What can hang from each mark:
J802: J233 J564 J801
J755: J23 J869
J299: J23
J564: J624 J802
J869: J299 J703
J893: J624 J833
J828: J802
J624: J233 J564 J755 J893
J23: J588 J893
J233: J802
J164: J624 J869
J801: J802

Each row was made from one small tree. The marks that hang from a mark follow it in brackets, in the order of their numbers. Every link used is in the known rows. Write each row's tree.
(in the rows, 128 means zero)
Known rows:
J299[J23[J588 J893[J624 J833]]]: [140 111 143 155 121 100  81 153 125  94 189 171 143 111 138 129  71  94
 156 134 157 155 138 120 118 148 145  86 119 138  89  96  92 176 105]
J164[J624 J869[J703]]: [ 82 112 149 157 152 109 145 141 132 148 178 127 171  95 108 131 108 108
 162 120 149 175 204  95 114 120 116 119 154 128  70 129 144 154 142]
J564[J624[J755] J802]: [136 122 217 153 142 129 122 137 145 123 170 144 141  95 114 142 105 117
 149 189 111 162 158 136 101 107 168  81 146 123  75 119 129 171 155]
J828[J802]: [140 119 183 156 135 130 118 156 145 138 187 169 162  98  91 134 145 121
 129 134 145 149 182 136 115 111 160 114 150 135  90 121 150 160 142]
J624[J233[J802] J755 J893[J833]]: [145 111 159 165 138 119 103 160 127 104 178 116 158 142 114 110 137 122
 193 150 149 154 141 133 118  78 188 112 140 121 155 124 117 185 123]
J164[J624[J233 J564 J755[J23]]]: [141 143 125 175 161 124 150 114 138 117 183 107 148 128 109 125 168 110
 185  87 104 142 175 123 140  98 117 119 172  89 129 141 162 182 128]
J828[J802[J233 J564]]: [102 116 175 167 136 129 142 142 153  97 185 167 156 100  92 140 179 130
 143 110 117 161 173 151 122 130 141 138 132 122  98 129 157 174 130]
J23[J893[J624]]: [118 113 165 171 126 127 100 149 127 117 172 174 152 110 138 129 109 125
 183 145 128 147 153 114 110 134 140 101 120 137 105 103 135 159 128]
J893[J624[J233[J802] J755[J23[J588]]] J833]: [157 113 155 169 153  95  92 144 131 144 167 117 138 132  97 122 113  94
 165 147 169 163 139 123 108 108 144  89 165 124  81 123 106 208 114]
J164[J624]: [103 105 169 165 147 126 125 146 144 125 180 150 158  99 104 127 132 133
 152 132 133 155 186 121 120 122 125 119 151 125 107 117 156 161 129]
J801[J802[J233 J564[J624[J893]]]]: [ 70  99 178 173 152 138 116 149 168  80 174 140 141 120 110 137 143 160
 202 132  81 192 164 139  97 146 175 102 131 134 128 108 147 164 122]
J299[J23[J588 J893]]: [150 124 161 135 114 127 112 152 150  83 172 192 158  93 137 132  92 112
 140 113 131 147 154 130 124 154 137  78 109 133 102 126 115 194 128]
J233[J802[J564[J624[J755 J893[J833]]] J801]]: [121  90 190 171 104  97 109 142 127  93 183 105 142 144  99 132 127 133
 158 148 107 184 144 155 111  96 177 110 132 114  93 117 133 175 114]
J233[J802[J564[J624[J893]]]]: [120  98 193 177 129 128  95 161 145 104 165 135 147 114  97 138 122 147
 147 153 119 177 160 143 105 126 175  92 132 143  85 116 164 169 126]
J624[J564 J755 J893]: [143 147 151 161 108 136 134 149 118 103 197 130 155 135 144 116 125 131
 199 116  76 153 152 136 130  89 172 117 124 108 147 116 154 163 140]
J624[J233 J564[J802] J755[J23] J893[J833]]: [173 158 141 166 143 134 112 131 140 100 188 108 136 152 139 124 154 106
 209  82 119 161 131 130 135  85 200  94 161 110 132 110 132 185 112]
J564[J802]: [132 120 204 152 137 141 113 154 153 111 167 181 149  95 121 142 128 128
 142 141 128 159 163 123 117 123 168  89 144 136  86 115 143 173 139]
J299[J23[J893[J833]]]: [139 112 156 147 132 128 102 155 151  82 188 183 154 106 117 137 113  97
 158 125 140 150 151 128 119 127 148 100 129 131 110 116 105 170 112]
J299[J23[J893]]: [136 122 167 142 133 139 123 150 153  83 172 194 161  97 123 142 119 113
 149 124 123 143 158 131 121 138 130  91 120 128 117 132 128 179 131]
J802[J233 J564[J624[J755 J893]] J801]: [ 68 111 181 174 115 106 167 120 131  81 175 126 145 134 121 137 156 144
 204 119  58 194 152 162 125 128 141 123 105 101 143 123 159 178 128]
J164[J624[J755 J893]]: [115 118 162 148 130 130 139 139 120 120 186 114 158 127 128 104 122 140
 183 141 121 157 166 136 116  93 141 116 136 115 142 114 150 167 142]
J801[J802[J233 J564[J624]]]: [ 70  96 187 174 160 132 122 146 175  84 171 156 141  98  90 147 147 145
 179 146  80 180 173 132  94 150 148 110 140 129 102 120 137 166 127]
J869[J299[J23[J893[J624[J755]]]] J703]: [123 151 136 123 142  92 172 145 120 118 181 161 176 102 137 154  97  86
 204 175 158 146 160 115  94 130 103 102 118 112  96 131  89 175 164]
J893[J624[J233[J802] J755] J833]: [133 103 160 183 154  98 100 153 114 122 176 124 148 128  99 125 126 106
 175 181 159 145 146 117 110  88 157 118 155 119 120 123 111 178 125]
J624[J564[J802[J233]]]: [118 142 179 175 137 136 125 145 155  78 183 172 142 101 136 153 154 130
 164 105  84 167 162 129 135 138 172  98 140 117  97 117 157 183 119]
J893[J624[J564[J802] J755[J869]] J833]: [179 159 161 179 147 113  87 131 108 117 211 131 126 129 132 134 103  87
 194 137 134 159 152 126 128  66 178 121 159 111  58  91 128 157 132]
J802[J233 J564[J624] J801]: [ 58  99 191 190 133 102 150 127 152  86 167 164 144 106  96 160 162 136
 173 110  67 188 171 145 130 156 123 126 120 113 107 125 164 173 117]
J164[J624[J755 J893[J833]] J869[J299 J703]]: [100 131 121 133 138  94 158 143 106 160 207  83 167 129 124 107  82  98
 217 134 184 179 193  94 102  87 133 127 145 110 103 111 100 151 143]
J755[J23[J588 J893[J624]] J869]: [173 145 153 165 147 125  81 125 144 150 173 172 141 115 133 128  91  97
 190  93 158 175 162 127 120 134 119  85 135 140  44  98 137 187 130]
J564[J624[J893[J833]] J802]: [129 110 196 169 139 126  77 155 146 117 185 137 134 116 123 134  98 124
 178 156 144 185 150 130 109 118 214  78 145 151  88  79 130 153 114]
J299[J23[J588 J893[J624[J233 J755[J869]]]]]: [178 154 125 161 157 103 115 117 112 100 173 158 151 117 150 125  91  81
 201 116 160 141 149 129 140 107 117 103 117 111 124 125 108 196 153]

Write each row's tree:
[143 164 129 144 176  94 137 142 130 132 184 189 175  97 128 167  99  75
 216 135 191 165 187 112 108 132 105 109 128 128  66 114 110 168 159] : J755[J869[J299[J23[J893[J624]]] J703]]
[113 124 154 178 155 108 140 136 110 129 169 141 153 119 119 125 131 115
 205 157 124 138 154 117 122  99 132 129 137 112 158 124 134 166 149] : J893[J624[J233 J755]]
[139 139 175 168 102 123 118 146 132  80 184 156 150 136 156 143 148 148
 166  73  85 178 153 129 146 120 203  86 132 121 121 105 172 174 115] : J624[J564[J802[J801]] J893]
[ 67 106 180 176 121 113 161 132 149  72 168 178 153 113 107 151 182 140
 173  84  72 178 166 145 137 146 117 139 116 107 126 135 164 183 115] : J802[J233 J564 J801]
[166 170 133 122 148  99 138 148 147 119 183 192 179  89 136 153  84  74
 199 109 189 166 188 121 119 145 113  95 113 127  59 123  96 192 160] : J755[J869[J299[J23[J588 J893]] J703]]
[112 113 199 187 153 102 122 130 150 105 152 161 148 106 116 158 149 128
 164 124 118 171 167 119 136 136 174  80 148 122 119 119 149 174 130] : J564[J624[J233] J802[J801]]
[126 128 145 206 138  84  97 137 115  88 187 145 138 138 138 149 152 115
 186  88 120 160 146 101 155 116 190 110 152 112 124  97 141 160  96] : J893[J624[J233 J564[J802[J801]]] J833]
[153 111 184 171 147 113 124 118 164 114 145 132 153 128 101 147 157 113
 158 129 118 166 153 140 114 123 137  64 152 107  97 152 135 212 129] : J564[J624[J233[J802[J801]] J755[J23[J893]]]]
[120  95 209 167 115 103 135 136 138  98 165 132 148 115  87 150 138 130
 125 162  86 170 161 152 108 111 138 104 136 106  72 145 148 185 138] : J233[J802[J564[J624[J755]] J801]]
[121 135 120 119 134  94 151 141 133 126 182 145 172  86 136 133  60  92
 152 102 194 165 201  86 111 160  92  84 125 120  63 133  93 186 143] : J164[J624 J869[J299[J23[J588 J893]] J703]]
[136 144 158 189 130  93 139 120 104  88 174 133 144 135 150 146 153 123
 183 108  92 148 145 115 149 103 166 105 144  92 139 123 150 176 133] : J893[J624[J233 J564[J802[J801]] J755]]
[155 127 167 143 114 141 104 142 168 124 164 176 150 107 131 125 112 114
 160  94 130 163 153 128 115 154 133  72 127 138  74 118 126 198 121] : J755[J23[J588 J893]]
[133 118 173 158 145 126 110 135 148 148 187 113 134 136  96 123 111 104
 202 146 120 185 148 144 100  98 161  92 155 129  94  99 127 167 123] : J564[J624[J755[J23] J893[J833]]]
[ 85 104 171 197 139  95 142 126 141  94 157 153 151 113  98 151 162 131
 182 105  91 164 169 128 142 135 139 126 130 111 138 130 160 161 126] : J802[J564[J624[J233]] J801]
[106 105 174 178 136 117  86 159 137 131 192 137 144 123 106 123 102 122
 201 151 130 184 158 129 112 118 187 104 137 145 113  83 135 144 113] : J564[J624[J893[J833]]]
[ 76 104 177 159 147 144 132 153 172  70 170 171 149 107 102 139 165 150
 174 119  83 169 169 132 102 138 143 123 135 124 121 131 136 175 126] : J801[J802[J233 J564]]
[128 144 130 119 147 120 174 120 140 165 179 111 167 108 121 127 101  89
 189 113 170 167 198  96  93 118  78  98 153 103  54 144 108 182 154] : J164[J624[J755[J23[J893]]] J869[J299 J703]]
[ 60 103 179 190 123 107 145 129 143  82 171 148 145 126 115 149 160 150
 199  98  70 200 162 152 131 151 148 118 110 119 133 111 174 172 115] : J802[J233 J564[J624[J893]] J801]
[150 119 159 192 166  81  98 129 108 126 179 134 149 143  98 136 141  94
 193 137 166 167 164 128 133  69 145 132 160 106 106 121 128 183 129] : J893[J624[J233[J802[J801]] J755[J869]] J833]
[164 139 128 191 116 104  65 145 119  78 189 138 134 125 179 122  98 107
 189 102 145 147 127  99 144 135 205  81 126 128 103  84 102 175  95] : J23[J588 J893[J624[J233 J564[J802]] J833]]
[114  98 176 183 128 107 130 146 144  78 148 162 162 120  98 150 184 139
 142  97 115 154 165 133 137 122 143 123 134 113 128 151 161 190 119] : J624[J233[J802[J564 J801]]]
[115 115 141 179 144 122 103 157 132 108 181 144 157 137 121 113 140 121
 225 107 146 159 152 119 136 105 184 126 133 135 178 101 132 157 114] : J624[J233 J893[J833]]
[142 136 144 188 159 112 109 122 119 110 192 105 141 143 112 115 126  98
 251 125 136 169 153 146 135  69 169 149 132 111 138 104 129 152 139] : J802[J564[J624[J233 J755[J869] J893[J833]]]]
[102  96 151 184 157 122  84 155 153  85 179 118 141 136 107 120 136 139
 222 127 123 170 152 118 109 112 203 115 143 138 155  98 119 144 113] : J801[J802[J564[J624[J233 J893[J833]]]]]
[146 136 135 179  95 111  88 150 117 104 189 156 145 115 164 123  86 123
 176 111 106 149 146 112 132 149 158  90 110 128  90  96 133 168 113] : J23[J588 J893[J624[J564]]]
[106 135 184 178 123 116 139 134 150  68 179 175 144 114 136 162 173 134
 158  75  69 180 164 132 149 144 168  97 135 106 105 122 166 190 109] : J624[J564[J802[J233 J801]]]
